Each row was made from one small tree. The marks that hang from a mark follow it in brackets, in the order of their numbers. Every link used is in the known rows. Write each row's tree.
Known rows
J312[J103 J264 J826[J141[J188]]]: [ 2.76  4.60 -2.89 -0.37 -0.61  1.15  0.84  6.77 -2.92  2.37 -4.70 -1.13
  1.74 -0.81  1.12 -5.62  3.19 -2.90  0.10  2.11 -0.58  2.24  0.94 -0.54
  0.32]
J188[J103 J264[J312]]: [-1.30 -0.37 -2.28 -1.62  0.26 -3.87 -1.32  0.12 -0.17  1.36  4.04  3.21
  1.93 -1.72  0.38 -2.47  3.30 -1.24 -0.36  4.31  2.43  2.21 -0.23  0.02
  1.21]
J826[J103 J141[J188] J264 J312]: [-1.28  5.02  2.41 -0.24  5.43 -2.52 -4.69  3.23 -0.71  6.02 -1.61  1.56
 -1.69 -4.87  2.28  0.67  6.04 -2.25  0.91 -2.80  2.01  2.15 -1.12 -0.85
 -2.83]
J264[J312[J103 J826[J141[J188]]]]: [ 1.82  4.66 -3.89 -0.59  1.28 -1.93 -2.02  3.57 -2.28  3.46 -2.07 -0.72
  2.45 -1.90  3.16 -5.11  2.41 -2.33  1.99  0.65  0.68  1.73 -2.26  0.05
 -0.20]
J264[J312[J826[J103 J141[J188]]]]: [ 0.76  4.76 -0.90 -1.35  4.53 -1.76 -4.22  2.57 -1.50  5.37 -0.18 -0.02
  2.94 -2.75  3.49 -2.55  5.22 -4.83  0.47 -1.29  1.59 -0.35 -0.91 -0.88
  0.67]
J312[J103 J264]: [ 0.04  1.89 -2.49 -0.60 -1.85 -1.22  2.15  3.59 -0.62 -0.18 -0.82  1.90
  0.23 -0.84 -0.33 -3.78  1.02 -0.68 -0.84  3.50 -0.91  2.92  1.43 -0.70
 -0.34]
J264[J312]: [-1.67  1.25 -1.27 -1.49  0.37 -2.80 -2.17 -0.40  0.18  1.30  2.69  1.42
  1.67 -2.70  2.21 -1.98  0.38 -1.85  0.52  1.20  2.21  1.87 -1.94 -0.02
 -0.14]
J264[J312[J826[J103 J141]]]: [ 0.55  3.87 -0.82 -2.42  4.04 -2.40 -4.18  1.83  0.44  4.58 -0.11 -0.34
  2.54  0.09  3.42 -1.77  5.36 -4.28 -0.11 -0.56  0.78 -1.56 -0.66 -3.40
  0.01]
J264[J312[J826]]: [-0.03  3.44 -2.27 -1.30 -0.37 -2.61 -2.47  1.71 -0.50  1.05  0.63 -0.46
  3.61 -1.28  3.49 -3.49  0.80 -3.56 -0.71  1.70  1.87  1.03 -1.01 -1.51
  1.22]
J312[J103 J264 J826[J141]]: [ 2.32  3.67 -2.84 -1.84 -1.20  0.57  0.54  5.92 -1.28  1.37 -4.50 -1.59
  1.26  2.03  1.62 -4.80  3.37 -2.60 -0.47  2.79 -1.36  0.89  1.77 -2.90
 -0.11]
J264[J312[J103 J826[J141]]]: [ 1.22  3.40 -3.51 -1.83  0.40 -2.12 -2.15  3.03 -0.71  2.04 -1.89 -0.66
  2.19  1.13  3.68 -4.38  2.82 -1.82  1.28  1.44 -0.17  0.57 -1.96 -1.95
 -0.75]
J312[J103 J264 J826]: [ 1.63  4.23 -3.50 -0.79 -2.81 -1.40  2.11  5.44 -1.25 -1.20 -2.78  0.07
  1.90  0.98  0.83 -5.61  1.20 -2.27 -1.94  4.12 -0.74  1.45  2.74 -2.16
  1.11]
J188[J264 J826[J103]]: [ 0.51  2.82 -0.77 -1.24  5.64 -2.34  1.91  0.18  3.42  3.99  1.26  4.78
  2.24  1.21 -1.41 -1.66  5.84 -5.89 -1.55  1.96  0.74  2.08  4.77  0.59
  2.25]
J826[J103 J141[J188] J264[J312]]: [-1.48  3.87  1.55 -1.06  4.82 -3.57 -4.00  1.60 -0.72  5.91  0.43  1.79
 -0.08 -4.17  3.66 -0.03  4.69 -2.45  0.19 -1.84  2.73 -0.27 -3.53 -0.01
 -2.54]
J826[J103 J141 J312[J264]]: [-0.81  3.28  1.11 -2.67  3.80  0.31 -2.84  4.53  0.45  5.54 -1.06  1.27
 -0.48 -1.91  0.64 -0.15  7.06 -2.25 -0.49 -0.85 -0.03  1.99  0.64 -3.06
 -1.11]
J826[J103]: [-0.73  1.41 -0.14 -0.20  3.01 -2.58 -1.37 -0.45  1.51  1.53  1.39  1.95
  0.68 -1.50  0.13 -0.44  2.67 -2.24 -0.22  0.74  0.37  0.20  2.75 -1.66
  0.00]
J141[J826[J312]]: [-0.18  3.98 -1.04 -1.51  3.25 -0.08 -2.77  1.98  0.52  0.78 -1.05 -0.55
  1.34 -4.43  1.94 -2.31  1.34 -0.86  1.50  0.37  0.92  4.59 -0.21 -2.02
 -0.67]
J312[J103]: [-0.15  1.19 -2.88  0.19 -0.20 -2.48  0.77  0.81  0.23 -0.78 -0.08  1.29
 -0.16 -0.63  0.59 -2.92  0.19 -0.18  1.38  2.46 -0.56  2.19  1.39 -0.37
 -0.94]
J188[J103 J264[J312] J826]: [-0.80  0.00 -3.40 -1.25  1.18 -3.28  0.70  1.12  1.12  3.52  3.35  5.18
  2.45  0.00 -0.35 -3.28  4.32 -4.37 -1.31  4.40  2.55  3.49  0.56  1.03
  2.67]
J141[J188 J312]: [ 0.49  2.37 -0.50 -0.32  2.80  0.24 -2.35  0.12 -0.73 -0.11  0.24  2.60
  0.88 -6.07 -0.95 -1.90  0.20 -2.24  1.60 -1.07  2.08  3.37  1.37  2.72
  1.07]
J188[J826[J103 J141 J312[J264]]]: [-0.32  3.86  0.51 -2.06  4.50  0.58 -1.31  5.39  1.20  7.98 -2.08  3.25
 -0.26 -0.24  0.15 -0.84  7.92 -5.16 -1.59 -0.67  0.30  3.55  1.85 -1.93
  0.08]

Write each row's tree
[ 1.64  5.26 -1.10 -0.75  2.84 -2.23 -0.65  2.08  1.50 -3.29 -2.84  1.97
 -1.10 -3.90  1.90 -3.34  0.04  0.23  0.49  0.40  0.12  2.87 -0.07 -0.97
 -1.99]  J141[J312[J103] J826[J264]]
[ 0.12  3.38 -0.36 -2.33  4.89  0.97 -0.93  2.61  2.26  6.21 -1.98  2.44
  0.89  0.82 -0.36 -1.86  6.41 -4.85  1.39  0.49  1.48  4.98  1.44  0.22
  0.41]  J188[J264 J826[J141 J312]]
[ 1.31  6.11  1.07 -0.95  3.28 -3.87 -2.97  2.31  1.61 -0.24 -1.94  1.83
  0.30 -1.58  2.25 -1.12  3.08 -3.96 -2.56 -1.27  1.05 -1.15  2.79 -2.83
  0.37]  J141[J312[J826[J103 J264]]]
[-1.54  3.70  0.24 -1.90  2.44 -1.72 -1.87  3.85 -0.13  3.41  0.57  2.88
 -0.06 -3.16  0.08 -0.56  5.02 -2.04 -2.29  0.61  0.64  3.00  1.85 -2.53
 -0.11]  J826[J103 J312[J264]]
[-0.57  2.42  0.66 -1.35  5.64 -1.01 -4.39  1.52  1.39  5.32 -0.16  0.69
 -0.72 -1.85  1.15  0.60  6.31 -1.80  1.63 -1.99  0.16  1.60  0.37 -2.89
 -2.02]  J826[J103 J141 J312]
[-1.74  4.17  0.56 -0.65  3.34 -5.68 -1.03  1.24  1.89  4.69  1.45  4.94
  0.74 -1.46  2.81 -0.88  3.78 -5.24 -2.88  0.36  2.26  0.75 -0.63 -0.59
 -0.45]  J188[J826[J103 J264[J312]]]
[ 0.98  4.51 -0.77 -1.51  0.66 -1.64 -0.33  4.22  0.04  1.48 -1.13  0.79
  2.59 -0.27  0.73 -2.83  3.68 -4.52 -3.55  2.24  0.39 -0.40  4.17 -3.13
  1.83]  J312[J264 J826[J103]]
[-0.55  0.89 -1.06 -0.35  0.03  1.21 -3.33  5.94 -3.53  5.14 -1.33  0.88
 -0.53 -4.74 -0.20 -2.30  5.22 -1.31  0.60  1.32  1.65  4.24  0.08 -0.54
 -0.35]  J826[J141[J188[J103]] J312[J264]]
[ 2.14  4.72 -1.05 -1.42  2.85  1.24 -0.84  2.63 -1.24  3.04 -2.90 -1.14
  3.50 -0.16  0.69 -3.61  4.31 -4.66  1.35  1.12  1.64  1.52  2.13  0.42
  1.36]  J312[J826[J141[J188[J264]]]]
[ 1.85  3.65 -0.32 -2.85  2.80  2.17 -0.98  3.35  0.92 -1.36 -2.05  1.53
  1.50 -4.74  0.19 -3.22  1.08 -1.87 -0.76  1.32  0.95  3.28  1.46 -0.70
  1.03]  J141[J312[J264] J826]
[ 2.78  4.77 -3.11 -0.80  2.49 -0.15  1.14  3.62 -1.53  2.18 -3.43 -0.26
  2.55  0.48  0.42 -5.32  4.38 -3.03  1.88  2.08  0.25  1.96  1.73  0.86
  0.54]  J312[J103 J826[J141[J188[J264]]]]
[-0.45  2.50 -0.43 -0.98  3.45  1.27 -2.37  2.84  1.21  5.91 -2.42  1.48
  0.33 -0.08  0.85 -1.51  4.39 -4.31  1.60 -0.88  1.07  4.62  0.18 -0.63
 -0.43]  J188[J826[J141 J312]]
[ 1.23  2.07  0.43 -0.96  4.56  2.36 -3.45  0.68 -0.34  1.91 -1.62  0.97
  0.42 -4.87 -0.12 -1.38  2.17 -2.26  3.06 -2.36  1.74  2.65  0.38  1.84
 -0.40]  J826[J141[J188 J312]]
[ 1.29  3.01  0.12 -1.38  2.60 -1.45 -1.71  2.31  1.35 -0.25 -3.13  1.76
 -2.66 -1.43  1.54 -1.58  2.26 -0.01  1.96 -0.94 -0.31  1.01 -0.71 -0.89
 -3.23]  J826[J141[J312[J103]] J264]
[ 0.13  0.05 -2.20  0.37  0.91 -1.90 -0.04  0.76 -1.46  1.13  2.07  2.61
  1.55 -2.96 -1.67 -2.72  3.12 -1.61  0.89  3.84  2.66  3.07  2.61  1.88
  1.60]  J141[J188[J103 J264]]
[-0.87  0.29 -0.82  1.84 -1.37 -3.71  0.00  2.16  0.48  1.36 -0.98  3.51
 -0.18 -0.34  0.32 -1.55  2.01 -3.34 -1.57  3.21  1.83  1.94  2.25 -0.55
  0.07]  J188[J103 J826[J264]]
[ 1.76  6.06 -1.65 -0.28  0.16 -3.53 -0.95  3.51  0.34 -3.02 -3.13  1.48
 -0.35 -1.18  2.20 -3.67  0.75 -1.76 -0.87  0.65 -0.11  1.13  1.58 -1.70
 -0.87]  J141[J312[J103 J826[J264]]]
[-0.36  4.09 -3.80  1.23  1.65 -2.01  0.83  3.35 -1.29  4.12 -1.39  3.83
  0.08 -3.90 -0.03 -4.44  2.96 -2.96  1.36  0.64  0.67  6.89  0.71  2.28
  0.72]  J141[J188[J826[J312[J103]]]]
[ 2.29  2.84 -2.70  0.06 -1.38  0.58 -1.71  5.95 -3.20 -0.24 -1.70  1.94
  2.21 -4.55 -0.91 -4.58  2.23 -3.44 -2.25  2.20  1.67  2.17  3.41  0.19
  3.31]  J141[J188[J103] J312[J264 J826]]
[ 1.00  1.34 -2.87 -0.10  0.03 -1.17 -4.34  3.39 -3.32  3.62 -0.28 -0.26
  2.95 -2.62  2.43 -3.72  3.64 -3.07  0.93  1.42  2.34  0.94 -1.37 -0.47
  1.10]  J264[J312[J826[J141[J188[J103]]]]]
[ 0.86  4.27  1.33 -0.85  0.36 -1.25 -2.58  3.30  0.39  0.95 -4.67 -2.31
  1.33  1.36  3.73 -1.83  2.21 -3.66  0.12  0.25  0.80 -0.45  0.27 -2.85
 -1.96]  J312[J826[J141 J264]]
[ 2.05  4.84 -0.46 -0.74  7.36 -0.31 -2.73  0.67  0.85  0.83  0.00  2.62
  1.46 -7.47 -0.07 -1.87  2.74 -2.43  0.63 -1.70  1.12  2.22  2.17  0.68
  0.98]  J141[J188 J312 J826[J103]]
[-0.27  4.60 -0.44 -2.38  1.52  0.84 -1.34  4.75 -0.18  1.13 -2.04 -0.22
  1.38 -4.67  1.52 -3.18  1.86 -1.39 -1.07  1.76  0.90  5.10  0.11 -2.32
 -0.06]  J141[J826[J312[J264]]]
[ 1.10  5.47  1.82 -1.47  6.04 -2.54 -2.80  0.78  2.96 -0.69 -1.14  2.31
 -0.37 -4.67  2.27 -0.41  2.53 -1.94 -1.23 -1.52  0.98  0.43  1.23 -1.90
 -1.10]  J141[J312 J826[J103 J264]]
[-0.53  2.46  2.01  0.28  1.82 -0.47 -2.27  1.91 -1.14  2.84 -2.86 -0.46
  0.00 -3.02  2.33 -0.90  1.75 -2.19  1.94 -0.89  2.34  1.30 -1.02  0.93
 -2.46]  J826[J141[J188] J264]
[-1.62  2.96  1.95 -2.08  4.31 -4.06 -3.83  1.12  1.40  4.68  0.76  1.40
 -0.53 -1.46  3.93  0.57  4.67 -2.06 -0.36 -0.96  1.73 -1.32 -2.65 -2.17
 -2.85]  J826[J103 J141 J264[J312]]
[ 2.33  2.76 -2.04 -1.81  2.52  2.31  1.32  4.92  1.26  2.69 -3.92  4.07
 -0.61  0.40 -0.98 -3.68  4.51 -4.00  0.11  0.89 -0.74  3.81  1.92  0.75
  0.43]  J188[J826[J141[J312[J103 J264]]]]
[ 2.02  5.96 -0.70 -1.37  3.05 -0.15 -1.68  4.93 -1.49  1.59 -1.38  2.56
  2.44 -4.76 -0.48 -3.51  3.84 -5.17 -2.95 -0.31  1.01  1.02  4.21 -0.31
  2.88]  J141[J188 J312[J264 J826[J103]]]
